Each row was made from one walk, in order. Every step used is in the known rows, and no mark comes twice. Write each row's walk.
(in the rows, 128 means zero)
Known rows:
beku, pozif, gitefi, zedi, sazu: [ 96 135  95 155 153 119 101 105 156 124 134 107 106 120 111 139 148 122
  71 165]
zedi, gitefi, sazu: [132 157 135 133 201  95 164 149 120 149 138 164  79  75 125  98 133 105
 102 150]
pozif, gitefi, lovud: [ 66 144 126 152 137 123 142 149 141 159 140 209 125 109  85  67 187 163
  91 144]
gitefi, zedi, sazu, beku: [143 120 142 132 192 140 131 115  98 121 122 127  64 133 191 170 103  92
  94 186]
gitefi, lovud, sazu, beku: [156  99 141 104 149 149 144 134 119 150 134 170 100 148 141 135 154 104
 130 147]
gitefi, pozif: [ 72 113 175 120 142  91 148 143 169 133 115 164 185 151  98 130 167 104
 160 122]
sazu, beku, gitefi, zedi: [ 94 134 152 156 129 116 106  88 122 123 109 147  79 122 176 179  86 102
  97 156]
lovud, sazu, beku: [156  84 134  95 153 141 141 115 125 156 118 144 145 170 149 165 124  89
 168 132]
lovud, sazu: [120  86 122 106 150 141 137 117 138 160 124 157 169 164 110 118 152  85
 169 121]
gitefi, pozif, beku: [ 45 151 156 121 151  62 131 139 186 160 109 177 211 156  52 136 182 135
 164  95]
lovud, sazu, beku, gitefi: [125 107 123 106 115 142 109  98 131 147 109 136 144 146 163 192  96  80
 154 145]
beku, pozif, gitefi: [ 50 124 109 136 119 101 115 112 181 150 126 142 172 143  69 133 174 146
 135 129]
lovud, sazu, gitefi, pozif: [118  93 140 119 138 116 160 148 159 103 121 140 183 153 105 167 125  27
 156 129]
lovud, sazu, gitefi: [116  88 108 114 148 147 151 129 125 131 123 152 152 150 114 153 112  42
 154 142]
beku, gitefi, lovud: [ 38 149 137 134 119 126 110 125 133 147 132 190 111  97 120 118 160 128
 111 163]
pozif, gitefi: [ 65 127 118 144 138 114 141 129 148 166 123 192 172 134  92  96 150 146
 129 132]
zedi, gitefi, pozif: [102 135 165 134 152  77 177 181 169 126 123 150 163 110 101 122 160  74
 135 143]
gitefi, sazu, lovud: [110 152 151 113 180 106 143 120 112 153 156 180  99  73 149  82 145 133
 143 136]
zedi, gitefi, sazu, beku, pozif: [153 149 139 114 180  80 145 130 138 128 142 107  57  93 140 182 125 110
 111 163]
lovud, sazu, beku, pozif, gitefi: [136  99 101 109 111 124 114 102 173 148 122 114 162 166 108 179 139 116
 144 122]
sazu, gitefi, pozif: [ 66 115 162 133 138  98 168 157 157 100 114 160 163 135 108 167 129  61
 149 145]

Write each row's walk:
[ 83 145 120 153 157 139  94 101 115 125 119 133  88  97 166 152 103  82
  79 189]	beku, gitefi, zedi, sazu
[104 148 107 120 137 125 115 139 142 135 140 133  91 109 132 170 168 151
  87 197]	zedi, sazu, beku, pozif, gitefi, lovud
[ 12 170 116 123 126  95  92 109 158 178 107 180 181 129  79 150 142 141
 146 119]	pozif, beku, gitefi
[ 51 138 116 141 114 108 117 132 174 146 142 167 129 119  62 107 207 162
 100 141]	beku, pozif, gitefi, lovud
[122 125 107 139 130 144 135 139 143 160 139 195 138 127  81  71 180 135
 100 127]	pozif, gitefi, lovud, sazu
[ 85 121 143 124 163 113 158 164 140  93 119 137 152 118 137 178 117  44
 132 185]	zedi, sazu, gitefi, pozif
[ 45 195 118 131 164  80  83  92 140 179 115 184 131  97  86 138 130 158
 114 115]	pozif, beku, gitefi, sazu
[ 68 128 140 120 119 120 114 109 126 147 108 152 128 125 162 190  99 113
 142 159]	sazu, beku, gitefi
[ 80 119 110 120 179 147 153 151 104 124 128 144 123 113 146 169 105  59
 134 202]	zedi, sazu, gitefi
[102 129 102 112 142 119 112 118 149 140 125 106 135 133 139 195 133 134
 124 187]	zedi, sazu, beku, pozif, gitefi
[ 84 133 114 125 178 152 154 168  98 114 142 169  78  87 143 142 137  75
  98 210]	zedi, sazu, gitefi, lovud
[ 95 127 118 126 114 149 103 116 138 146 132 172 123 113 116 117 155  95
 113 144]	beku, gitefi, lovud, sazu
[ 82 122 121 122 116 102 118 111 169 145 121 131 147 151 108 177 143 148
 137 145]	sazu, beku, pozif, gitefi
[ 66 127 137 136 147 134 162 155 116 121 141 192  93 106 111 126 151  85
 112 170]	sazu, gitefi, lovud
[140  94 119 147 157 150 144 114 117 109 125 142  97 140 128 145 101  29
 102 133]	lovud, sazu, gitefi, zedi
[ 88 103 144  99 135 105 126 104 158 137 123 114 134 164 127 200 142 117
 169 149]	sazu, beku, pozif
[152 121 116 127 129 142 140 138 129 155 130 184 117 133 123 120 155 134
  98 141]	pozif, gitefi, lovud, sazu, beku
[162 155 149 124 200  95 169 151 103 142 132 157  54  83 166 143 104 109
 105 163]	zedi, gitefi, sazu, beku
[ 94 169 113 124 141  83 114 106 159 144 160 147 118  74 110  96 166 164
 119 131]	beku, pozif, gitefi, sazu, lovud
[ 68 164 102 118 122 121  85 116 154 175 123 187 151 120  72 125 172 127
 117 113]	pozif, beku, gitefi, lovud, sazu
[ 42 137 161 130 104  91 118 121 176 127 108 158 183 123 115 156 141  96
 146 134]	beku, gitefi, pozif
